What can hang from each mark
mivag: vubup
gika: magu tafu
dube: fedodeg vubup
sines: fedodeg
tafu: fita gika
fedodeg: dube muli sines
zesak: magu
magu: mivag
vubup: dube vuva

Known rows, with every way that one mark hangs from another
gika[magu]: [-0.24  0.97  0.83  0.26  1.34 -1.25  0.25 -0.68  2.31 -0.08  0.71  0.36
 -0.39  0.44  0.25  1.00  0.89 -0.15 -0.65  0.36  0.92  0.59 -0.17]
tafu[gika[magu[mivag]]]: [-0.15  1.30 -0.59  0.73  0.31 -1.98 -0.81 -0.99  5.04  0.16  0.19  0.18
  1.32  1.21  1.53 -0.83  0.99  0.43 -0.11 -1.19  1.05  1.70  0.14]
magu[mivag[vubup[vuva]]]: [ 0.49 -0.72 -1.09  1.52  0.49 -0.71 -2.44  0.11 -0.86 -0.52  0.72  0.79
  1.14 -1.79  0.34 -0.44  1.12 -0.18  1.39 -0.36  0.71 -0.11 -0.20]
zesak[magu[mivag[vubup[vuva]]]]: [ 0.02 -2.71 -1.42  1.61  1.26 -0.61 -2.95  0.39  0.27 -1.95  1.95  0.96
  0.36 -2.40  2.21 -2.29  2.43  0.64  0.99 -0.30  1.13  0.32 -0.90]
vubup[dube[fedodeg[sines]]]: [-0.51  0.84 -0.05  0.42  0.62  1.58 -1.03  1.80 -2.50 -1.01  0.04  0.02
  0.55  0.28  0.69  0.88  1.23  0.75  2.44  1.05  0.36 -0.41 -0.63]
fedodeg[dube muli sines]: [ 0.51  0.59 -0.50  1.07  1.13  4.06 -1.33 -0.44  1.01  1.75 -3.36  1.02
  1.22 -0.40  2.59  0.00  0.95 -0.07 -0.93  0.80  0.63 -0.64  0.66]
fedodeg[dube[vubup] muli sines]: [ 0.67 -0.44 -0.62  0.57  2.11  3.93 -0.90 -0.38  0.12  0.82 -3.69  1.32
  1.49 -0.25  3.47 -1.30  0.88  0.11  0.81  0.25  0.01 -0.95  0.18]
magu[mivag[vubup[dube]]]: [-0.24 -0.88 -0.83  1.24 -0.32  0.05 -1.64 -0.08 -1.87 -0.45  1.21  0.31
  0.90 -1.78 -1.26 -0.46  1.91 -0.39  1.67 -1.13 -0.08  0.03  0.66]
gika[tafu[fita]]: [-0.01  1.90 -0.61  0.64  0.67  0.35  0.17 -0.84  2.34  1.75 -0.39 -0.33
  0.68  1.51 -0.70 -0.85 -0.01 -0.60  0.08 -0.85  0.62  2.17 -0.97]
zesak[magu[mivag[vubup]]]: [-0.32 -4.45 -2.31  1.09  0.69 -1.10 -2.10 -0.41  0.24 -1.38  1.07  0.16
  0.66 -2.04  2.18 -1.92  2.03  0.33  0.62 -1.17  0.25  0.76 -0.20]
gika[tafu]: [-0.17  0.74  0.09  1.11  0.44 -0.06 -0.01 -0.21  0.42  1.50 -0.31  0.26
 -0.17  0.34  0.07  0.06 -0.46 -0.75 -0.24  0.29  0.14  1.01 -0.96]
mivag[vubup[vuva]]: [ 0.63  0.38 -0.47  0.64  0.54 -0.61 -1.78  0.92 -2.08 -1.23  1.57  0.72
  0.13 -1.29 -1.22  0.54  1.36 -0.40  0.89  0.42  0.33 -0.38 -0.30]
sines[fedodeg[dube muli]]: [ 0.01  2.07 -0.59  1.02  1.25  2.96 -0.92 -1.64  0.82  1.56 -1.85  1.62
  0.01 -0.98  1.70 -0.65  2.12 -0.04 -0.52  0.72 -0.27  0.86  0.06]
vubup[dube vuva]: [ 0.03  3.26  2.06  0.81  0.41  1.71 -0.84  1.45 -1.25 -1.03  2.21  1.00
 -0.63 -0.93 -1.55 -0.43  1.80  0.53  0.87  0.93  0.69 -0.76 -0.71]
gika[magu[mivag] tafu[fita]]: [-0.45  1.53 -0.36  1.78  1.92 -1.30 -0.25 -2.14  5.98  2.33 -0.51  0.11
  1.30  1.40  1.17 -0.85  0.55 -0.52 -0.02 -1.26  1.83  3.07 -0.92]
gika[magu[mivag[vubup]] tafu]: [-0.40 -0.49 -1.09  2.40  1.54 -2.68 -1.38 -1.50  2.02  1.38  0.20  0.72
  0.68 -0.66  0.70  0.79  0.97 -1.43  0.22 -0.57  0.98  1.89 -0.65]
mivag[vubup]: [ 0.23 -1.18 -1.40  0.10 -0.14 -1.12 -0.98  0.02 -1.96 -0.59  0.69 -0.03
  0.28 -0.87 -1.28  0.83  0.95 -0.67  0.52 -0.46 -0.35  0.06  0.43]
zesak[magu]: [-0.37 -2.10 -0.28  0.07  0.81  0.09 -0.51  0.22  1.19 -1.39  1.12  0.12
 -0.72 -0.60  1.86 -1.70  1.38  0.90 -0.50  0.00  0.31  0.43 -0.86]
sines[fedodeg[muli]]: [-0.13  1.46 -0.87  0.15  0.72  0.89 -0.86 -1.27  0.52  0.32 -1.23  1.10
  0.23 -1.38  1.57  0.72  1.32  0.11  0.24  0.51  0.25  0.70 -0.67]
magu[mivag[vubup[dube[fedodeg[muli sines]] vuva]]]: [-0.12  1.32 -1.47  2.06  1.68  1.67 -4.39  1.49 -2.73 -1.08 -0.53  1.10
  2.42 -2.14  2.22  0.43  2.69  0.53  4.09  0.90  1.27 -0.84 -0.60]

Rows
[ 0.24  1.15 -2.62  0.36  0.53 -2.61 -1.71 -1.57  5.12 -0.16  0.85 -0.51
  2.36  1.50 -0.51 -0.65  2.50 -0.05  0.65 -2.79  1.02  2.86  0.72] | tafu[fita gika[magu[mivag[vubup]]]]
[-0.16  3.50  0.29  2.70  2.27 -0.62 -2.06 -0.65  2.53  0.63  2.26  1.11
  0.90 -0.37 -1.71 -0.43  3.33 -0.76  1.38 -0.79  2.04  2.34 -1.24] | gika[magu[mivag[vubup[dube vuva]]] tafu[fita]]
[ 0.60  1.05  1.27  0.86  2.03  2.53 -0.46  0.55 -0.94 -0.26 -0.09  1.56
 -0.13  0.07  0.98 -2.92  1.30  0.32  1.08  0.71 -0.30 -0.59 -0.50] | fedodeg[dube[vubup[vuva]]]
[-0.29  0.55 -1.51  0.28  1.42  1.07 -1.81  0.72 -0.80 -0.06 -2.61  0.06
  1.74  0.12  3.32  1.09  0.28  0.58  2.10  1.19  0.58 -0.38 -0.52] | dube[fedodeg[muli sines]]
[-0.57  1.93 -0.32  0.56  1.32  2.23 -1.80  1.38 -1.97 -0.59 -1.26  0.31
  1.30 -0.47  1.83  1.07  1.63  0.77  2.71  1.23  0.44 -0.72 -0.35] | vubup[dube[fedodeg[muli sines]]]
[ 0.19 -0.25 -0.37  0.32  1.58  2.39  0.15 -1.17 -0.80  0.34 -0.93  1.64
 -0.45 -0.21  1.33 -1.90  1.83  0.07  1.00  0.11 -0.92  0.92 -0.65] | sines[fedodeg[dube[vubup]]]
[-0.09  2.43 -1.40  0.64  0.43 -1.42 -1.61 -0.93  4.00 -0.62  2.13 -0.22
  1.98  1.06 -2.07 -0.95  3.63  0.08  1.28 -2.67  0.92  2.58  0.81] | tafu[fita gika[magu[mivag[vubup[dube]]]]]
[-1.05  0.47 -1.20  1.99  2.61  0.47 -4.09  1.33 -1.91 -2.62  2.12  0.97
  0.99 -2.67  2.68 -2.63  4.50  1.38  3.84  0.76  0.56  0.10 -1.11] | zesak[magu[mivag[vubup[dube[fedodeg[muli]] vuva]]]]
[ 0.23  0.98 -0.65  0.31  3.03  1.68 -2.26  1.63 -1.82 -1.54 -2.01  1.12
  1.74 -0.06  4.26 -0.48  1.00  1.15  4.07  1.59  0.75 -1.12 -1.65] | dube[fedodeg[muli sines] vubup[vuva]]
[ 0.32  4.06 -0.55  1.19  1.06 -0.96 -2.54 -0.11  3.92 -1.21  2.98  0.52
  1.71  0.63 -1.93 -1.07  4.09  0.40  1.60 -1.80  1.67  2.17  0.04] | tafu[fita gika[magu[mivag[vubup[dube vuva]]]]]
[-0.31  2.82  0.21  0.94  2.05 -1.15  0.33 -1.48  4.70  1.68  0.19  0.04
  0.16  1.90 -0.44  0.32  0.91 -0.62 -0.49 -0.46  1.47  2.77 -1.17] | gika[magu tafu[fita]]
[-1.39  1.48 -0.55  2.66  2.12 -2.26 -1.97 -0.09 -0.91  0.26  1.59  0.49
  0.50 -0.23 -0.11  0.33  2.72 -0.76  2.95  0.16  0.38  2.04 -0.95] | gika[magu[mivag[vubup[dube[fedodeg]]]] tafu]
[ 0.48  2.35  0.25  1.00  2.76  3.51 -1.41 -0.73 -0.36  0.12 -1.43  2.69
  0.11 -1.28  2.55 -2.24  2.70  0.40  1.41  1.16 -0.02  0.16 -1.18] | sines[fedodeg[dube[vubup[vuva]] muli]]
[-0.15 -0.58 -1.62 -0.25  2.45  1.10 -1.44  0.70 -1.86 -0.97 -2.95  0.33
  2.04  0.31  4.20 -0.12  0.34  0.75  3.69  0.69  0.06 -0.74 -0.94] | dube[fedodeg[muli sines] vubup]
[-0.21  3.59  0.51  1.11  1.89  2.97 -2.63  2.18 -2.04 -1.11 -0.44  1.00
  1.09 -0.89  1.94  0.77  2.08  1.11  3.16  2.13  1.19 -1.14 -1.11] | vubup[dube[fedodeg[muli sines]] vuva]
[ 0.68  2.59 -1.75  0.89  1.16 -2.18 -2.46 -0.73  5.03 -0.64  1.76  0.30
  2.19  1.13 -0.38 -1.01  2.95  0.29  1.12 -1.88  1.72  2.49  0.02] | tafu[fita gika[magu[mivag[vubup[vuva]]]]]
[-0.27 -1.19 -0.28  1.91  1.09  0.55 -2.93  1.00 -0.97 -2.38  3.11  1.17
 -0.01 -2.87  0.62 -2.29  3.74  0.77  1.54 -0.34  0.95  0.02 -0.92] | zesak[magu[mivag[vubup[dube vuva]]]]
[-0.80  0.73 -0.87  0.38  0.54 -0.73 -1.47  1.43 -4.73 -1.81  2.15 -0.25
  0.00 -0.39 -2.01  0.26  2.48 -0.09  3.24  0.42 -1.03  0.07  0.18] | mivag[vubup[dube[fedodeg]]]
[-0.72  0.92  0.10  2.60  1.34 -1.43 -1.44 -0.95  0.80  0.88  1.51  0.99
  0.22 -1.14 -1.01  0.68  2.26 -1.33  0.67 -0.52  0.90  1.58 -0.53] | gika[magu[mivag[vubup[dube]]] tafu]
[ 0.45 -0.26 -0.41  0.18  2.38  0.91 -1.60  2.02 -2.56 -1.89 -0.68  0.86
  1.04  0.47  3.23 -0.42  0.40  1.07  3.94  1.29  0.55 -0.82 -1.96] | dube[fedodeg[sines] vubup[vuva]]
[-0.88 -2.41 -2.63  1.64  1.91  1.28 -3.96  0.97 -1.54 -1.91 -0.31  0.49
  1.84 -2.39  4.06 -0.87  3.52  1.06  3.22  0.07  0.81  0.05 -0.65] | zesak[magu[mivag[vubup[dube[fedodeg[muli sines]]]]]]
[-1.08  3.24  0.33  0.42  1.27  1.03 -1.28  0.99 -2.20 -0.71  0.10  0.06
  0.54 -0.19  0.30 -0.52  2.01  0.69  2.83  1.11 -0.47 -0.31 -0.10] | vubup[dube[fedodeg[muli]]]
